Each row was made from one path, in order. Every step used is in the known rows, and no mark comes twice. Write each row's path.
Known rows:
Z -> Y -> C -> P -> F: [ -1.3  -5.0 -48.5 -24.8 -41.3  -8.8 -15.4 -14.8   7.8  14.6  -4.8 -22.0
  -1.4  -9.5  -7.1 -43.2   4.5 -11.4  -1.4 -26.4 -22.2  -9.0 -20.7  -4.2
   0.2  17.6 -10.3  21.1 -18.3  -8.5]
B -> Z: [ -9.4   2.3 -36.5  -1.9 -10.1   3.5  32.8 -13.5  11.3 -12.5  -9.7 -18.2
  -7.5  -8.1   3.9 -15.2 -18.9 -19.9  -0.7 -10.1 -25.4  -1.8 -36.7  -1.7
   7.9   8.9 -14.4  13.6 -14.0  -7.1]
F -> Y -> C -> P: [-15.7   1.1 -50.0  -1.5 -39.4  -0.4   5.1  -0.4   5.9  10.4  -8.3 -23.9
  -6.8 -23.0 -14.0 -71.2  -7.3 -16.6   6.8 -23.8 -24.6 -15.8 -29.4   8.3
   7.4  17.1  -4.5  39.4 -12.3  -1.0]
F -> Y -> S: [ -7.9  -2.5 -55.2  20.5 -21.2   4.6  29.2   5.4  15.4  -7.4 -22.9 -35.2
 -19.3 -27.2 -15.2 -30.8 -18.4 -14.2   0.3  -1.4 -19.0  -1.0 -31.0   1.0
   7.0  11.9 -14.2  37.7   2.3   1.4]
M -> P -> F -> S -> Y: [ -8.3  -1.0 -14.5  11.9 -18.7   7.0 -20.1 -11.5  14.8 -14.3  18.1 -31.8
  -2.7  -9.3   6.7  26.6 -16.4 -11.7  -5.6 -23.2 -14.5  18.6 -24.3   0.8
  13.1 -14.0 -36.0   0.6 -17.3  -1.8]
B -> Z -> Y: [ -3.8  -2.7 -65.2  -3.0 -22.3   2.2  31.5   0.8  13.4  -2.1  -9.6 -17.0
 -10.3 -10.0   6.9   0.1 -13.0 -15.1   4.1  -2.0 -19.4  -1.4 -39.4 -13.2
   0.9   3.1 -22.5  21.0  -9.9  -8.0]
F -> Y -> M -> C: [-29.0  -4.5 -39.4  -8.1 -49.6   2.5  30.9  20.4  12.6  -3.1 -20.6 -35.0
  -7.3 -25.2  -8.4 -14.4  -2.9 -11.1  -0.2 -28.4 -15.4   0.0 -29.5   4.2
   9.4 -16.1 -10.3  47.4  -0.2  -6.0]
P -> C: [-22.7  14.3 -19.5  -6.7  -6.4  -5.2  -5.2 -32.7  16.5  -5.7 -12.8 -22.3
 -18.7 -10.6  17.8 -59.1 -20.3 -11.9   5.3 -20.2 -29.7   5.3 -21.5  -1.2
  10.6  -0.1 -24.5  11.1 -16.9  -6.3]
M -> C -> P -> S -> Y: [-27.0  17.5 -15.6 -12.6 -14.7  10.3  -6.4  -8.8  -2.0   6.5 -10.3 -18.2
  -7.4 -14.3  -0.5  13.1 -23.5 -18.6  -2.8  -6.8 -17.0  -0.9 -31.7  -0.4
   3.7  -0.3 -21.3  34.4 -17.5   3.3]
P -> M -> C: [-24.9   5.8 -15.5 -12.7 -26.1  13.9  21.5 -13.1  16.2 -26.9  -3.9 -29.5
 -16.2  -2.0  -6.6 -10.2 -25.1 -15.0  -2.2 -26.5  -5.7   6.6 -19.5   5.9
  14.0 -18.0 -25.4  18.6 -13.8 -10.3]
P -> F: [ -7.7  -1.6  -6.3  -9.7  -9.7  -9.0  -5.9 -24.2  20.0 -15.0  -6.7 -27.7
  -3.0  -0.7  12.1 -20.3 -15.7  -9.9   1.0 -27.3 -28.5   0.8 -15.8  -7.4
   5.9   1.1 -15.8  -3.7 -12.3  -4.1]
C -> P -> F -> S -> Y -> B: [  1.7   9.6 -26.7 -12.9 -19.7   2.9   5.6 -18.5   2.8 -21.5  11.5 -30.9
   0.6 -16.5   7.2   6.1  -9.9 -19.8  -2.6  -5.3 -26.6  -1.2 -18.6  12.0
   2.8   1.0 -11.9   4.9 -26.1  -5.8]
P -> S -> Y -> M -> C: [-31.3   8.3 -24.3 -15.3 -22.5  -2.7  -3.6   6.2   3.2   1.7 -30.1 -34.6
  -1.6 -17.0  -1.5  28.2 -13.6 -12.6  -5.2 -11.2 -17.3  13.2 -31.6  -4.4
   5.6 -17.0  -9.3  37.3  -8.9  -0.1]
F -> S: [-13.9  -6.9 -34.1  17.1 -12.9  11.1  18.4  -7.9  17.3 -32.4  -0.5 -23.9
  -9.2  -5.1  12.6 -22.0 -20.9  -8.7   2.3 -21.0 -23.9   2.4 -22.7   6.8
   9.9  -2.9 -25.8  15.1 -15.3  -6.0]
Z -> B: [-33.0  -6.4 -35.1   8.1 -35.2  -3.0  22.9  -9.7   9.3 -29.8 -19.0 -22.6
  -5.4  -6.7  14.9 -14.8  -8.3  -5.4   5.9 -39.0 -16.5 -10.9 -29.9  -3.4
   8.7   5.5 -19.1  12.5 -13.9  -1.8]
C -> P -> S -> Y: [-16.3  16.3 -20.3  -2.9   4.2  -0.4 -21.4 -21.0   1.6   8.4 -15.1 -16.6
  -9.2 -12.4  12.9  -5.0 -27.9 -20.5  -3.3  -3.0 -22.6  -2.5 -28.6 -13.1
   1.8   9.7 -11.4  18.4 -23.1   4.5]
S -> Y -> M: [-29.3   6.4 -33.5  -1.3 -12.4 -18.3  -0.9   6.8   7.3  -2.1 -33.5 -31.4
  -5.8 -23.3  19.9  13.7 -11.2 -17.4  -1.7 -27.2 -16.6  -1.1 -32.6  -6.1
   8.7 -11.5  -1.2  23.7  -9.3  -1.7]
B -> Z -> Y -> M -> C -> P -> S: [ -6.3  -1.1 -56.6 -37.4 -43.4  12.9  27.5  -2.9  -1.5  17.3 -11.0 -12.0
  -1.3 -12.3 -14.5   2.8   4.4 -22.7 -13.1   4.7 -16.9   9.0 -34.9 -18.2
  -1.9  11.1 -12.6  47.4 -22.5 -13.5]
B -> Z -> Y -> C -> P: [ -0.4  -1.0 -79.0 -15.2 -40.3   1.5  21.2  -1.3  -0.9  17.0  -6.9 -13.5
  -4.3 -15.7 -14.3 -37.8   1.5 -22.1   0.4 -10.4 -22.2 -10.5 -40.3  -1.8
   3.6  23.7 -12.4  38.4 -19.6  -9.1]
Y -> B: [-17.0   4.6 -29.5 -12.6 -12.5  -3.9  23.8 -22.1   8.7 -20.8  -9.6 -31.2
   0.1 -11.9  16.1 -33.9 -19.3 -19.4  10.8 -10.3 -19.4  -9.0 -18.6   3.4
  11.3 -10.0  -2.8  15.6 -16.6  -5.4]
F -> Y: [-17.0  -0.8 -36.1  12.2 -23.5  -1.4  19.1   2.2  19.0  -8.2 -12.7 -29.4
 -13.9 -17.5   4.9 -38.0 -20.3 -10.8   7.3 -15.8 -22.6  -9.3 -27.5  -5.8
   6.6  -3.7 -14.2  24.0  -2.1   0.8]
Y -> M -> C -> P: [-34.0   1.3 -21.1 -26.8 -33.1   2.9  12.1  -9.6   0.2  -1.6 -13.8 -16.0
  -0.6 -19.0   7.8 -23.3  -0.3 -23.4  -4.4 -42.9 -15.5  -8.1 -24.5   7.9
  12.2   0.3  -5.5  39.1 -22.8 -10.8]
M -> C: [-33.3   2.9 -21.4  -5.5 -26.3   6.1  23.4  -6.6  11.0 -16.1 -10.1 -24.0
  -7.7  -9.3   5.3  -9.4 -19.6 -12.5   6.1 -31.8 -15.5  -4.5 -26.8   8.7
  12.1 -12.1 -25.1  30.8 -11.1  -5.0]

Write each row's path:
[-15.9  -2.6 -62.0 -31.6 -49.7   7.9  40.1   8.0  -0.4  12.5 -10.9  -9.9
  -4.9 -21.8  -7.2  -2.6  10.7 -26.5  -8.7 -20.0 -12.3  -3.9 -38.7  -5.6
   4.2   4.6 -14.1  48.0 -20.0 -16.1] | B -> Z -> Y -> M -> C -> P
[-21.8   7.9 -31.7   2.6 -14.4   1.9 -36.1 -13.6   0.9  13.5  -8.2 -33.5
   2.7 -13.9 -10.3 -12.5 -24.3 -15.0  -1.1  -2.1 -10.3  15.4 -31.2  -9.8
  13.9  -3.7 -19.0  27.5 -14.8   6.2] | M -> P -> S -> Y -> C
[-11.5  19.7 -27.6 -21.1   0.2  -0.9  -5.2 -28.9  -4.8  -0.8  -8.2 -24.3
   0.0 -17.7   9.6 -10.0 -24.0 -25.5   1.1  15.3 -21.5  -4.4 -23.5  -6.7
   1.1   3.0   0.1  19.5 -26.2   3.1] | C -> P -> S -> Y -> B
[ -5.6   7.3 -41.6 -18.6 -11.8   1.1  45.5 -19.8   5.3 -19.9  -5.4 -26.4
   2.1 -12.6   3.8 -16.0 -16.6 -25.9   5.4   5.2 -25.7  -2.7 -31.2   3.1
   8.5   0.5  -4.3  17.8 -17.1 -10.0] | Y -> B -> Z
[  4.4  -4.5 -82.1   5.9 -20.9   6.2  46.2   3.0  10.0  -0.2 -18.4 -22.8
 -16.2 -19.6 -12.3  -3.3 -11.7 -19.1  -4.8   8.0 -14.6   3.8 -39.7 -11.1
   2.7  14.5 -20.4  37.8  -5.2  -6.0] | B -> Z -> Y -> S
[-18.9  11.3 -21.6 -14.3  -5.5  -8.5 -19.2 -12.6  -0.5  14.4 -26.9 -20.4
  -3.6 -18.8  16.3  -1.6 -12.2 -22.5  -9.8  -7.0 -21.8   2.1 -27.1 -12.8
   2.2   8.6   2.2  25.0 -23.3   0.4] | C -> P -> S -> Y -> M
[-10.5  19.9 -49.9 -10.7  -9.1  -4.7  38.9  -3.3   0.3  -9.7 -12.3 -31.2
  -3.2 -23.0   4.8  16.7 -19.7 -26.4   5.3  11.2 -19.5  -2.6 -41.4   2.0
   6.1  -6.8  -4.8  18.3 -12.8  -3.1] | S -> Y -> B -> Z
[-37.4  10.8 -27.4 -17.8 -30.9  -3.6   6.5   7.1  -4.7   7.1 -19.1 -19.3
  -6.2 -28.2   9.7  11.1  -4.0 -23.9  -5.0 -36.3 -10.3  -7.3 -33.8  10.0
  10.8  -6.0  -6.2  39.7 -17.9  -6.3] | S -> Y -> M -> C -> P
[-28.8  -1.1 -31.2 -16.2 -50.8   4.2  24.5   9.1   4.9   6.0 -13.2 -22.0
  -6.8 -28.6  -8.7 -33.4   2.4 -20.6  -2.6 -30.3 -17.6  -9.1 -29.4   8.2
   8.0   1.4  -6.3  49.8 -11.0  -7.9] | F -> Y -> M -> C -> P
[  1.2  -5.4 -16.3  -3.6 -16.0   8.2  -6.3 -27.3  13.9 -23.7  14.9 -17.9
  -5.6  -2.5  12.7 -24.2  -8.7 -12.7  -6.0 -30.9 -32.4   0.2 -15.1   5.4
   4.3  15.2 -24.2   1.5 -28.5 -10.1] | C -> P -> F -> S
[-11.5   2.1 -31.9 -15.6 -15.6   0.9 -19.9 -29.9   1.2   7.8 -12.7 -19.6
   2.0  -7.4  -7.5 -64.0 -15.6 -15.4  -1.8 -11.1 -29.6  -1.9 -21.3  -1.0
   6.3  25.7  -5.1  29.2 -25.2  -0.7] | Y -> C -> P -> S
[  6.4   1.0 -76.6 -24.9 -40.4   8.9  21.2  -8.8   3.4   7.5  -0.6 -18.8
 -13.4 -11.4 -21.1 -36.7  -4.2 -25.6  -7.1  -8.0 -12.7   0.6 -32.2  -4.7
   3.6  19.9 -13.2  27.0 -21.8 -17.0] | B -> Z -> Y -> C -> P -> M
[ -6.0  -0.7 -20.4 -23.3 -25.9  -9.0 -17.8 -26.6   6.3   2.7  -5.4 -22.7
   3.3  -6.9  -4.1 -59.5  -1.7 -16.5  -2.8 -38.1 -31.6  -8.2 -18.0   6.2
   6.5  24.6  -5.9  12.3 -23.2  -7.1] | Y -> C -> P -> F
[-22.0   6.9  -7.8 -18.6 -16.7  16.5   2.2 -26.0   2.6  -2.9  -2.4 -12.3
  -4.6  -4.9  -1.3 -28.6 -21.6 -17.5  -4.3 -14.9 -20.4   0.1 -22.9  -0.6
   5.4   6.1 -21.4  33.2 -22.4  -2.2] | M -> C -> P -> S
[-12.0   5.4 -34.6 -17.1 -23.7   4.4  -2.7 -25.6   4.6  -6.2  -3.0 -24.6
 -10.2  -8.2  -8.7 -62.4 -13.9 -21.7  -4.5 -29.4 -13.9  -4.5 -17.7   9.9
  12.6  11.7  -5.4  18.0 -26.6 -10.7] | Y -> C -> P -> M
[-21.4  -0.9 -42.8  15.1 -19.6  -5.8  13.0  13.8  10.2 -17.5 -20.4 -33.1
  -7.4 -21.6  16.4  19.1  -9.8 -13.7  -4.7 -21.9 -19.6   7.8 -31.9   6.6
   8.7  -9.0 -11.8  23.7 -13.2  -5.8] | F -> S -> Y -> M
[  7.7  -0.8 -70.1 -22.0 -32.3   8.2   9.1 -11.8  -0.7  19.0  -6.6 -14.5
  -2.4  -9.0 -20.6 -42.9  -5.9 -18.3  -4.7  14.4 -27.3   0.8 -35.8 -15.0
  -3.1  28.3 -11.7  38.7 -21.7  -6.2] | B -> Z -> Y -> C -> P -> S
[ -6.5   2.0 -43.0  -8.1 -33.0   5.5  -5.9 -10.2   4.7  15.1 -10.1 -26.5
  -3.5 -17.2 -21.1 -71.4 -13.5 -15.1  -0.7   0.4 -31.5  -3.0 -26.4  -3.5
   1.7  25.1  -4.1  38.4 -15.0   2.0] | F -> Y -> C -> P -> S
[-22.4  23.9 -23.3 -28.1 -18.9  10.0  11.0 -18.2  -8.1  -4.6  -6.4 -26.2
   1.2 -19.7  -4.2   6.5 -21.4 -24.7   1.6   9.8 -13.6  -2.2 -25.8   2.8
   4.6  -7.3  -8.7  38.0 -22.3   0.8] | M -> C -> P -> S -> Y -> B
[-35.9  17.3 -21.5  -9.3 -18.5 -13.5 -25.3 -20.5   6.2  15.1  -9.7 -27.7
 -10.6 -27.1  16.3 -15.6  -7.6 -24.5  -6.0 -19.5 -12.5  19.9 -28.1  -7.0
  18.9 -17.6 -19.3  18.8 -20.9  -6.8] | S -> Y -> M -> P -> C
[-16.5  11.2 -38.6   3.4 -10.7  -7.7 -20.0  -2.2   3.7   6.4 -30.0 -35.9
  -2.0 -11.8  -8.5 -14.0 -23.9  -9.9   2.9   2.8 -26.1   5.1 -32.0  -2.9
   4.1   4.0  -7.7  29.6  -9.3   6.5] | P -> S -> Y -> C
[-16.2  -6.7 -23.2 -21.6 -53.8  -3.4  19.1   9.9  19.0  -3.3 -17.1 -40.7
  -2.2 -19.1 -14.6  -7.7   4.4  -7.1  -5.7 -28.3 -23.6   7.1 -22.4  -0.7
   4.4 -10.2  -9.3  29.7  -0.2  -8.5] | P -> F -> Y -> M -> C
[ -0.5  11.3 -58.1   2.6 -15.1   9.5  52.0   5.4   2.2 -30.7   0.9 -34.1
  -2.4 -20.0  -0.4  22.3 -20.1 -22.2   3.0  17.8 -25.6   5.8 -40.2  13.3
   5.7  -5.6 -14.1  20.2 -13.2  -6.0] | F -> S -> Y -> B -> Z
[-12.0   6.3 -16.0 -13.4  -6.1   6.9  -0.6 -33.8  12.2 -15.8  -0.1 -15.7
 -16.3  -5.9  10.7 -40.1 -20.7 -25.1  -6.9 -24.0  -9.9  -2.3 -14.2  -4.2
  11.2   5.5 -12.6   2.9 -28.3  -9.5] | C -> P -> M
[-11.8  -9.6 -13.2 -24.9 -44.6  10.3  14.1  -8.6   8.2 -16.5   5.2 -23.1
   2.0  -9.7   0.7  -8.5   8.7 -14.2 -14.4 -40.7 -28.5   6.8 -17.0  14.8
   8.4   4.3 -18.2  24.7 -24.6 -17.3] | Y -> M -> C -> P -> F -> S
[-23.4  10.8 -44.3  -1.2 -19.5  -9.6 -13.0  -3.3  -4.6  11.8 -15.7 -22.2
  -5.6 -23.4   2.3 -27.1 -13.3 -21.3   3.9 -29.0 -18.5 -16.0 -35.5  13.7
  10.1  10.5  -4.6  31.5 -18.1   1.4] | S -> Y -> C -> P
[-23.7   9.8 -12.6 -29.5 -36.0  -9.9  -9.0  -2.9   1.4   8.0 -13.0 -26.2
  -0.5 -21.2   5.0  23.6   3.9 -19.0 -10.0 -39.0 -19.8  -0.2 -26.6   4.2
   5.4  -6.7  -7.9  26.0 -18.5  -8.1] | S -> Y -> M -> C -> P -> F
[  6.5   5.0 -35.0 -10.1 -24.9  12.6  17.8 -15.4   5.9 -19.3  24.9 -35.5
   8.5 -14.6  -7.2  34.5  -8.9 -22.6  -8.2   7.7 -20.1  22.7 -30.6   5.9
  10.5 -11.0 -22.3   2.9 -21.2  -9.1] | M -> P -> F -> S -> Y -> B -> Z
[ -8.7  -4.2 -32.3   7.4 -33.2   2.5 -23.6  -5.8   9.3  -5.3  12.2 -38.1
   3.5 -12.1 -11.4   5.2  -9.0  -7.7  -5.0 -23.4 -18.0  19.6 -27.2  11.0
  15.4  -4.3 -29.2  16.1 -15.2  -2.7] | M -> P -> F -> S -> Y -> C
[ -6.0   0.2 -23.3  -7.4 -22.7  -5.9  -8.2  -4.6   7.8  -5.6  -4.0 -26.9
  -2.2 -16.2  12.6  15.4   1.2 -18.1 -14.4 -31.0 -29.3   6.0 -22.5   3.2
   3.0   5.8  -9.2  11.0 -25.1  -9.3] | C -> P -> F -> S -> Y -> M
[-28.7  -8.0 -16.9  -6.9 -19.0  -4.2  -4.9 -21.5  10.1  -0.9  -7.6 -23.0
   4.9 -15.1  11.8 -24.3  -6.1 -21.7  -7.1 -37.4  -2.6   8.2 -21.1  -7.9
  20.2 -13.1 -11.5  17.7 -21.8  -9.2] | Y -> M -> P
[-18.9  -0.8  -9.0 -13.3 -20.7 -17.1 -28.5 -14.4  10.8   6.5  -8.7 -33.5
   5.0 -16.6  13.6  21.9  -2.7 -19.3 -10.7 -31.7 -11.9  14.5 -22.6 -15.5
  13.3 -17.7 -10.7   4.3 -16.6  -4.8] | S -> Y -> M -> P -> F
[-18.1  12.4 -25.5   8.0   2.4  -3.9 -12.9 -11.6   9.3  -2.9 -24.4 -29.6
 -10.2  -9.6  12.8   9.8 -32.3 -11.0   1.0   2.4 -21.0   4.7 -29.5 -13.1
   1.9  -4.2 -14.9  15.8 -11.3   7.5] | P -> S -> Y
[ -9.2   1.7 -46.0 -10.0 -43.2   6.8   5.3  -8.2  10.3   1.3  -0.3 -31.9
 -16.8 -19.7 -24.5 -69.1 -10.7 -20.2  -3.1 -19.8 -14.8  -4.4 -22.7   5.9
   9.3  13.7  -4.9  24.8 -15.2  -5.2] | F -> Y -> C -> P -> M
[-28.6  10.8 -12.6  -5.8 -13.5   2.7 -17.9 -44.1  13.6   3.0   7.1 -18.2
 -12.6 -10.9  12.3 -58.7 -18.4 -18.5   1.4 -19.2 -16.3  13.7 -20.6  -6.5
  20.1  -8.8 -33.6  10.3 -23.0  -5.7] | M -> P -> C
[-24.3   8.8 -46.2   7.4 -20.2 -14.3  -6.0   7.9   3.5   3.9 -24.8 -34.8
  -5.0 -19.6   2.2 -13.7 -17.3 -12.1   9.1 -24.8 -17.1  -5.6 -35.4  11.7
   9.3  -3.1  -4.9  30.2  -6.2   2.9] | S -> Y -> C
[ -4.9  -7.8 -24.5  -9.2 -36.2 -15.1   8.5  -1.1  21.9  -2.4 -21.8 -39.9
  -3.0 -17.2   0.6 -21.7   1.1  -9.5  -6.1 -23.6 -31.2   4.1 -19.0  -9.9
   2.6  -0.9   0.9  14.5  -4.9  -5.9] | P -> F -> Y -> M
[ -2.0  -4.7 -38.6  -5.3 -43.2  -8.8  -1.0   1.9  18.5  -1.4 -12.3 -42.4
  -2.0 -13.5 -20.6 -46.0  -4.9  -4.2   2.4 -21.6 -33.8  -0.9 -23.3   2.8
   4.1   8.9  -9.2  19.5  -2.5  -1.8] | P -> F -> Y -> C
[-11.4   5.9 -13.8  -9.4   0.7   6.4 -10.2 -35.4   5.5   0.5  -8.0 -12.1
  -3.7  -4.0   9.5 -42.4 -22.6 -18.7  -2.9  -3.8 -25.5  -2.5 -18.9 -12.7
   3.4  15.1 -13.6  15.5 -26.2  -0.5] | C -> P -> S
[ -4.2  -9.5 -52.4 -20.5 -29.6   6.6   4.0 -14.9   8.0  18.2  -7.6 -19.8
   4.3  -9.0  -7.3   2.0  -2.8 -19.4 -12.8  12.8 -10.1  23.9 -31.1 -35.3
   5.0  -1.5 -17.2  27.4 -20.3 -10.4] | B -> Z -> Y -> M -> P -> S
